What can hang from each mark
k304: k881
k754: k626 k921
k626: k754
k613: k921
k921: k59 k613 k754 k881
k881: k304
k694: k754
k789: k304 k881
k59: k789

Every row comes from one small tree of marks. The marks that hang from a mark follow it in brackets, in the order of their numbers. Every link used is in the known rows. Which tree was each row made from?
Known rows
k613{k921{k754 k881}}: [.32, -.08, -.17, -.33, .07, .49, -.16, .01, .22, -.41, -.03, .00, .23, .22, -.17, -.07, .06, .31, .12, -.16, -.12]
k921{k613}: [.01, -.04, -.13, .01, .08, .32, -.12, -.01, .10, .03, -.20, .04, .13, -.08, .03, -.19, -.05, .17, -.03, -.18, .17]
k921{k59 k613}: [-.09, .07, .05, .09, -.03, .47, -.16, -.03, .00, .02, -.17, -.04, .31, -.30, .06, -.19, .07, .13, -.16, -.10, -.08]
k59{k789{k881}}: [.28, .04, .01, .05, -.14, .12, -.14, -.32, .10, .19, .50, -.14, -.06, -.08, -.04, .02, .14, -.03, -.08, -.19, -.10]
k59{k789{k304}}: [-.01, .00, -.06, .14, -.09, -.03, -.30, -.05, .03, .02, .21, -.27, -.03, .05, .05, .05, .28, -.01, -.51, -.46, -.06]
k613{k921}: [.13, .05, .16, .13, -.07, .19, .15, -.11, .33, -.11, -.13, -.02, .09, .16, .13, .19, .04, .10, -.07, .00, -.19]
k613{k921{k59 k881{k304}}}: [-.11, -.22, .27, -.02, .21, .36, .28, -.19, .19, -.16, -.21, -.02, .14, -.14, .18, -.06, .06, .37, -.30, .19, -.26]
k921{k881}: [.00, -.10, -.30, -.25, .12, .13, -.04, .09, -.08, -.19, .05, .07, .17, .12, -.16, -.20, .00, .13, -.01, .02, .04]
k694{k754{k626 k921{k613}}}: [.31, -.11, .26, -.05, .62, .29, -.37, .33, .45, -.06, -.23, .22, -.07, -.02, .22, -.01, -.20, .17, .35, -.09, -.22]
k789{k881}: [.15, .15, .04, -.04, -.07, .05, -.06, -.18, .05, .09, .27, -.02, -.09, -.04, -.08, -.05, .12, .02, .26, -.19, -.10]
k694{k754{k626 k921{k59 k881}}}: [.18, -.06, .26, -.24, .58, .26, -.32, .40, .17, -.28, .07, .18, .13, -.07, .07, .00, -.03, .09, .22, .18, -.62]
k881{k304}: [-.13, -.28, .23, .02, .25, -.12, .23, -.16, .01, .16, -.15, .00, -.29, -.20, .17, -.08, -.12, .16, -.07, .07, .14]
k626{k754{k921{k59 k613}}}: [.46, -.04, .38, -.39, .26, .62, -.02, .12, .09, -.03, .18, -.29, .22, -.51, .12, -.26, -.20, .11, .03, -.03, -.31]
k921{k59 k613 k754{k626} k881}: [-.16, .12, -.26, -.22, .43, .80, -.56, .16, .03, -.27, -.14, .21, .15, -.15, -.11, -.26, .06, .32, -.05, -.44, -.01]
k754{k921{k881{k304}}}: [.15, -.47, .21, -.30, .57, .05, .17, .04, .08, -.08, .04, -.02, -.13, -.24, .12, -.43, -.23, .29, .12, .24, -.08]
k626{k754{k921}}: [.57, -.12, .31, -.48, .27, .15, .14, .13, .11, -.03, .34, -.24, -.07, -.20, .05, -.07, -.29, -.02, .21, .06, -.23]
k754{k626 k921{k613}}: [.05, .06, .19, .05, .60, .37, -.23, .18, .37, -.03, -.13, .16, -.19, -.15, .22, -.15, -.22, .13, .10, -.24, -.07]
k921{k59 k613 k754}: [.07, .04, .02, -.12, .00, .65, -.42, .00, -.05, -.09, -.13, -.08, .28, -.37, -.06, -.26, .09, .20, .03, -.28, -.04]
k754{k921{k613}}: [.30, -.12, .16, -.08, .27, .35, -.12, .11, .24, -.02, -.06, -.05, .13, -.22, .11, -.34, -.18, .15, .18, -.05, -.08]
k921{k59{k789} k754{k626}}: [-.07, .14, .11, .10, .17, .44, -.49, -.07, .03, -.01, .24, -.01, -.15, -.26, .05, .19, .10, -.02, -.35, -.28, -.21]
k59{k789{k304{k881}}}: [-.27, .19, -.17, .13, -.16, .10, -.20, -.22, -.08, -.09, .14, -.21, .09, -.19, .04, -.07, .38, .23, -.53, -.33, -.10]
k921{k59 k754 k881{k304}}: [-.07, -.30, .07, -.36, .29, .37, -.13, -.07, -.20, -.14, -.01, -.02, .03, -.36, -.06, -.35, .02, .34, -.04, .00, -.04]
k754{k626 k921{k59 k613 k881}}: [-.05, .07, .07, -.08, .62, .67, -.31, .25, .20, -.23, -.05, .16, .17, -.25, .11, -.33, -.07, .24, -.06, -.13, -.30]
k694{k754{k921{k881}}}: [.54, -.35, .05, -.46, .35, .09, -.21, .35, .14, -.29, .12, .04, .29, .09, -.08, -.21, -.11, .14, .44, .29, -.37]

Write each row's tree
[-.19, .27, .14, .03, .25, .35, -.39, .09, -.01, -.11, .01, .11, -.16, -.21, .03, .12, .10, .02, .00, -.28, -.21]
k921{k59 k754{k626}}
[.27, -.07, .37, -.07, .55, -.04, -.25, .32, .33, -.09, -.01, .21, -.21, .04, .19, .18, -.15, -.02, .37, .09, -.42]
k694{k754{k626 k921}}
[-.08, -.18, .07, -.17, .63, .40, -.05, -.07, .37, -.24, -.27, .23, -.36, .09, .14, .03, -.08, .46, -.02, -.24, .02]
k613{k921{k754{k626} k881{k304}}}
[.35, -.10, -.03, -.17, -.11, .72, -.27, -.15, .16, -.30, .23, -.18, .43, -.05, -.09, .00, .20, .22, -.36, -.07, -.36]
k613{k921{k59{k789} k754 k881}}
[.46, -.28, .12, -.37, .32, .56, -.35, .31, .14, -.26, -.05, -.01, .58, -.22, -.01, -.40, -.05, .26, .26, .19, -.44]
k694{k754{k921{k59 k613 k881}}}
[.07, .09, -.16, -.20, .38, .51, -.27, .08, .36, -.40, -.11, .22, -.07, .31, -.05, .13, .03, .30, .05, -.34, -.13]
k613{k921{k754{k626} k881}}
[.45, .00, .51, -.38, .17, .31, .10, .13, .01, -.06, .38, -.31, .08, -.43, .09, -.05, -.16, -.05, .07, .15, -.48]
k626{k754{k921{k59}}}
[.09, -.07, -.29, -.37, .11, .78, -.48, .08, -.13, -.29, -.08, .00, .46, -.24, -.24, -.44, .09, .33, .02, -.27, .00]
k921{k59 k613 k754 k881}
[.60, -.17, .33, -.29, .16, .71, -.12, -.04, .15, .10, .41, -.40, .24, -.53, .13, -.19, -.19, .06, -.30, -.03, -.32]
k626{k754{k921{k59{k789} k613}}}
[.03, .01, .01, -.18, .64, .18, -.16, .28, .20, -.24, .11, .18, -.14, .05, .05, -.15, -.14, .10, .13, -.04, -.21]
k754{k626 k921{k881}}
[.01, -.34, .24, .05, .14, .46, .20, -.34, .22, -.02, .02, -.14, .15, -.19, .22, .00, .08, .32, -.64, .19, -.28]
k613{k921{k59{k789} k881{k304}}}
[-.22, -.16, .42, -.08, .83, .24, .02, .10, .10, -.10, .00, .13, -.27, -.37, .26, -.22, -.14, .26, -.09, .13, -.33]
k754{k626 k921{k59 k881{k304}}}
[.20, .00, .43, .03, .53, .46, -.40, .31, .36, -.08, -.17, .15, .10, -.25, .26, .00, -.08, .12, .19, -.01, -.48]
k694{k754{k626 k921{k59 k613}}}
[.21, -.18, -.46, -.46, .20, .62, -.44, .09, -.03, -.26, -.11, .07, .29, .00, -.25, -.47, -.04, .35, .16, -.33, .25]
k921{k613 k754 k881}
[-.03, .02, -.45, -.31, .53, .64, -.54, .19, .12, -.27, -.19, .27, -.01, .07, -.16, -.28, -.08, .34, .09, -.52, .24]
k921{k613 k754{k626} k881}
[.07, .05, .32, .25, .46, .61, -.35, .01, .33, .08, .13, -.03, .01, -.42, .28, -.08, -.08, .06, -.39, -.16, -.32]
k754{k626 k921{k59{k789} k613}}
[.17, .04, .55, .01, .47, .12, -.28, .31, .26, -.10, .02, .11, -.04, -.20, .22, .18, -.03, -.03, .23, .16, -.65]
k694{k754{k626 k921{k59}}}
[.42, -.15, .53, -.11, .14, .10, -.17, .25, .11, -.10, .10, -.10, .26, -.27, .12, -.01, .00, -.01, .30, .35, -.65]
k694{k754{k921{k59}}}
[.15, .18, -.02, .11, -.16, .01, -.35, -.22, .08, .10, .50, -.27, -.11, .03, -.03, -.01, .38, -.02, -.26, -.66, -.15]
k59{k789{k304 k881}}
[.18, -.02, .36, .02, .20, .52, -.15, .09, .14, -.03, -.01, -.13, .29, -.46, .16, -.33, -.05, .13, .03, .03, -.31]
k754{k921{k59 k613}}
[.04, -.15, -.29, -.07, .02, .69, -.31, -.08, -.03, -.07, .12, -.09, .50, -.21, -.06, -.33, .07, .20, -.54, -.08, -.05]
k921{k59{k789} k613 k881}
[.05, -.39, .26, -.22, .57, .55, -.01, .02, .09, -.06, -.12, -.06, .16, -.53, .17, -.61, -.18, .44, -.06, .14, -.15]
k754{k921{k59 k613 k881{k304}}}
[-.23, -.30, -.02, -.15, .34, .50, .00, -.11, -.06, -.01, -.27, .03, .20, -.36, .08, -.46, -.04, .42, -.26, .00, .09]
k921{k59 k613 k881{k304}}
[-.07, .12, .19, -.10, .55, .35, -.18, .26, .10, -.26, .16, .12, .04, -.18, .09, -.13, -.01, .09, -.02, .03, -.47]
k754{k626 k921{k59 k881}}
[.30, -.20, .13, -.16, .18, .40, -.17, .05, .02, -.13, .47, -.21, .34, -.30, .00, -.27, .02, .05, -.30, .23, -.46]
k754{k921{k59{k789} k881}}
[.17, -.08, .59, .30, -.04, .37, .20, -.59, .35, .25, .27, -.21, -.10, -.33, .31, .14, .18, .20, -.37, -.03, -.40]
k613{k921{k59{k789{k881{k304}}}}}
[.58, -.39, -.06, -.46, .40, .41, -.32, .32, .23, -.26, -.10, .07, .40, .04, -.05, -.42, -.16, .29, .41, .11, -.19]
k694{k754{k921{k613 k881}}}
[.07, -.03, -.11, -.18, .71, .50, -.28, .25, .28, -.21, -.09, .23, .00, -.01, .07, -.34, -.20, .28, .08, -.22, -.04]
k754{k626 k921{k613 k881}}
